Known rows, with every way that one mark hangs from another:
[V C]: [-1.334 -1.587  1.238 -0.184  0.863  0.181  1.210 -1.172 -3.172  0.561
 -0.414  0.591 -0.021 -0.609 -6.450 -0.787 -0.827  1.357 -0.659  0.341]
[V C [Q [M N]]]: [-2.516 -1.219 -2.172 -0.002  1.851 -0.160 -0.889 -0.822 -0.219  0.162
  0.057 -1.037 -0.512 -1.905 -3.318  0.349 -0.720  0.849  0.588  0.011]
[V [Q [M D]]]: [ 0.852 -0.257  1.134  0.069  2.303 -0.196 -0.306 -0.173  3.226 -0.462
  0.423 -1.552 -0.098 -0.868 -1.153 -0.782 -1.012  1.434  0.933 -0.065]
[C [V [Q [M D [N W]]]]]: [-0.435  0.372 -0.570  0.327  2.624  1.187 -1.279 -0.626 -3.296 -0.584
  1.876 -1.031 -0.222 -0.368 -0.140 -0.467 -1.707  0.432  0.824  0.089]
[Q [M D [N W]]]: [-0.111  0.501  0.884  0.201  1.129 -0.548 -0.274  0.224 -1.309 -0.598
  0.941 -0.345  0.182 -0.303 -2.810 -1.112  0.058 -0.378  0.150  0.084]
[V C [Q [M A]]]: [-1.020 -1.442  0.285  0.115  1.991  0.221 -0.662 -0.686  0.634  0.274
  0.032 -2.265 -0.641 -1.739 -1.515  0.304 -1.070  1.555  1.606  0.271]
[V C [Q [M A D N]]]: [-1.313 -0.498 -0.848  0.138  1.916 -0.299 -1.112 -0.473 -1.063  0.765
  0.660 -4.397 -1.201 -1.643 -1.300  1.414 -0.367  0.495  1.431  0.546]
[V C [Q [M [N [W A]]]]]: [-1.965 -1.004 -3.265 -0.162  0.317 -0.169 -1.538 -0.192 -0.273 -0.206
 -0.239 -1.275 -0.454 -2.071 -3.590  0.400 -0.288  1.170  1.978 -0.467]
[V C [Q M]]: [-1.057 -2.179 -1.082 -0.081  2.880 -0.012 -0.382 -0.990  1.247 -0.155
 -0.263 -1.113 -0.262 -1.741 -3.940 -0.475 -1.349  1.987  0.522 -0.007]
[V [Q M]]: [-0.484 -0.347  1.044  0.126  1.387  0.088 -0.348 -0.337  3.048 -0.653
  0.055  0.712  0.201 -1.178 -0.965 -1.147 -1.206  1.434  1.207 -0.271]
[Q [M D]]: [ 0.581 -0.456  2.546  0.210  2.440 -0.739  0.342  0.165  1.461 -0.426
  0.476 -0.527  0.283 -0.109 -3.834 -1.195 -0.921  0.905 -0.208  0.070]
[M D [N W]]: [ 0.100  1.290  1.687 -0.024 -1.019 -0.118  0.851 -0.102 -3.992  0.092
  0.962 -0.251  0.007  0.055 -2.445 -0.947  0.605 -0.709  0.088  0.308]
[G [W [A E [M N]]]]: [-1.835  0.978  0.065 -0.539 -2.462 -1.407  0.183  2.504 -0.404 -0.010
 -1.151  3.836  1.118  0.845  1.074  1.082  0.313 -0.795 -0.127 -0.911]
[E [A M]]: [-0.246 -0.491  2.846  0.386  0.519  1.786  0.613 -0.708  0.260  0.130
 -1.023  4.442  0.660  0.481 -0.375 -0.425 -0.322 -0.009 -0.742 -0.058]
[M D [N [W [A E]]]]: [ 0.453  1.300 -0.838 -0.212 -2.556 -0.473 -0.292  0.701 -1.363  0.220
  0.308 -0.803  0.146  0.381 -0.160  0.622  1.189 -0.366  0.599 -0.076]
[E [A [M D N]] J]: [ 1.147  0.115  0.286  0.551 -0.130  1.167  1.044 -0.932  0.775  0.028
 -0.987  1.883 -0.444  1.049  1.516  0.271  0.602 -1.411 -1.503  0.357]
[N [M D] [W [A [E J]]]]: [ 3.137 -0.425 -1.146 -0.547  0.173 -0.441 -0.055  0.254  2.837 -1.068
 -0.438  0.184 -0.281  1.012  3.176 -1.545  0.831  0.219 -0.141 -0.865]
[M [A [E J]] D [N W]]: [ 2.286  1.732  0.193  0.211 -2.617  0.056  0.672 -0.441 -1.336  0.244
  0.772 -2.232 -0.513  1.143  5.224  0.397  1.763 -1.742 -0.078  0.959]
[A [E J] [M D [N W]]]: [ 2.215 -0.194 -3.190 -0.253 -1.312  0.534  0.525  0.025  0.877 -0.367
 -0.305  1.086  0.727  1.431  4.577 -0.118  1.149 -1.613 -2.889  0.041]
[V C Q]: [-0.673 -1.493 -0.145 -0.307  1.039  0.446  0.622 -1.320 -1.056  0.428
 -0.378 -0.859 -0.458 -1.399 -3.758 -0.475 -0.971  1.812  0.526  0.208]
[G [W A]]: [-1.065  1.149  3.834 -0.363 -1.563 -1.843  1.460  1.889 -1.184 -0.412
 -0.740  2.580  0.470  0.081 -3.976 -0.679 -0.569  0.859  1.792 -0.595]
[W A]: [-1.251  0.411  2.028 -0.009 -2.582 -0.268  0.256  0.484  0.159  0.223
 -0.739  1.873  0.373 -0.366 -3.952 -0.185 -0.492  1.496  1.764 -0.637]

Rows:
[ 1.180 -0.107 -2.892 -0.155 -1.290  0.040  0.584  0.107  1.998  0.136
 -0.559  0.950  0.463  1.451  4.154  0.713  0.775 -1.524 -3.088  0.066]	[A [E J] [M D N]]
[ 3.563  0.161  1.097 -0.246  0.741  0.175  0.527 -0.394  0.945 -0.586
  0.563 -0.937 -0.524  1.198  6.286 -1.754  1.006 -0.867 -0.414  0.103]	[N [M [A [E J]] D] W]
[ 0.382  0.122 -3.410 -0.209 -2.887 -0.244 -0.344  1.095  2.929  0.268
 -1.138  0.566  0.327  1.096  2.879  1.644  0.790 -0.479 -0.978 -0.609]	[W [A [E J] [M D N]]]
[-0.521  0.181  0.877 -0.649 -1.544 -1.214  0.556  2.451  0.998 -0.334
 -1.410  3.625  1.352  0.923  0.604  0.262 -0.267  0.278 -0.147 -0.998]	[G [W [A E M]]]
[ 2.158  0.082 -0.135  0.464 -0.175  1.443  1.074 -0.992  0.075 -0.480
 -0.687  1.965 -0.235  1.043  1.840 -0.471  0.849 -1.539 -1.330  0.318]	[E [A [M D [N W]]] J]
[ 1.560  1.144 -1.894 -0.045 -2.783 -0.511  0.194  0.194 -0.119 -0.189
  0.021 -1.209 -0.268  0.710  0.903  0.294  1.358 -0.560  0.250  0.021]	[M D [N [W [A [E J]]]]]
[ 0.495  0.449  1.554  0.338  0.198  1.543  0.216 -0.413 -2.111  0.055
 -0.293  2.294  0.317  0.624  0.321 -0.115  0.644 -1.234 -0.796  0.148]	[E [A [M D [N W]]]]
[-0.553  1.158  0.979  0.409  0.179 -0.821 -0.924  0.425  0.691  0.465
  0.963 -1.993 -0.117  0.388  2.902  1.301  0.577 -1.004  0.156  0.604]	[Q [M [A E] D N]]
[ 0.337 -2.045 -1.091 -0.152  3.777 -0.463 -0.235 -0.811  1.271 -0.014
  0.061 -3.203 -0.616 -1.394 -4.013 -0.204 -1.070  1.996  0.192  0.123]	[V C [Q [M D]]]
[-1.146 -1.079 -2.027 -0.062  2.698 -0.561 -0.738 -0.744 -0.003  0.330
  0.305 -3.121 -0.920 -1.579 -3.633  0.614 -0.541  0.928  0.364  0.267]	[V C [Q [M D N]]]
[ 1.326  0.642  1.556  0.264 -2.157  0.297  1.258 -0.669  1.485  0.284
 -0.234  0.357 -0.011  0.911  4.354 -0.035  0.424 -0.229 -0.043  0.685]	[M [A [E J]]]
[ 0.689  0.856 -0.116  0.476  0.002 -0.904 -0.293  0.143  2.345  0.070
  0.637 -2.204 -0.527  0.697  3.626  1.055  0.729 -1.191 -0.174  0.752]	[Q [M [A [E J]] D N]]
[-0.292  0.304  2.736 -0.152  0.173  0.324 -0.086 -0.134  0.699  0.266
  0.174  1.772 -0.039  0.597  5.232 -0.789  0.194 -0.570  0.008 -0.204]	[N [M [A E]]]
[-0.213  0.207  0.089 -0.218 -0.733  0.677  0.234  0.550 -3.120  0.039
  0.247  1.523  0.812  0.270 -0.540 -0.502  0.177 -1.021 -1.029 -0.334]	[A [M D [N W]]]
[-0.256 -1.190 -2.313 -0.141  2.636 -0.227 -0.782 -0.748 -1.130 -0.140
  0.588 -3.100 -0.682 -1.647 -3.089 -0.094 -0.275  0.746  0.525  0.197]	[V C [Q [M D [N W]]]]
[-0.925  2.211  3.591  0.364 -1.963 -0.177  0.558  0.195 -3.781  1.242
  1.031 -1.823 -0.626  0.058  0.356  0.911  0.543 -1.117  1.180  0.744]	[M A D N]
[-0.365 -0.239 -3.027 -0.085 -2.167  0.581  0.497 -0.147  1.818  0.003
 -0.873  3.292  0.839  1.230  4.292  0.386  0.570 -1.547 -2.721 -0.144]	[A [E J] [M N]]
[ 0.223  0.491 -1.359  0.069 -0.363 -0.937 -1.386  0.961  1.261 -0.498
  0.337 -0.975  0.360  0.085 -0.493  0.401  0.658 -0.167  0.569 -0.333]	[Q [M D [N [W [A E]]]]]
[-1.177  0.179  1.790  0.572  2.150  1.527 -1.042 -0.676 -1.659 -0.139
  1.246 -0.233 -0.126 -0.434  1.516  0.036 -2.344  1.217  1.617  0.179]	[C [V [Q [M A]]]]
[-1.186  0.337  0.451 -0.116 -0.967  0.370  0.331  0.707 -2.080  0.592
  0.035  1.513  0.564  0.334 -0.823  0.335 -0.149 -0.925 -1.342 -0.253]	[A [M D N]]
[-0.810  0.333 -2.207 -0.317 -2.742 -0.145 -0.968  1.542  1.128  0.733
 -0.770  0.950  0.813  0.752  1.931  1.991  0.609 -0.285 -0.467 -0.793]	[W [A E [M D N]]]
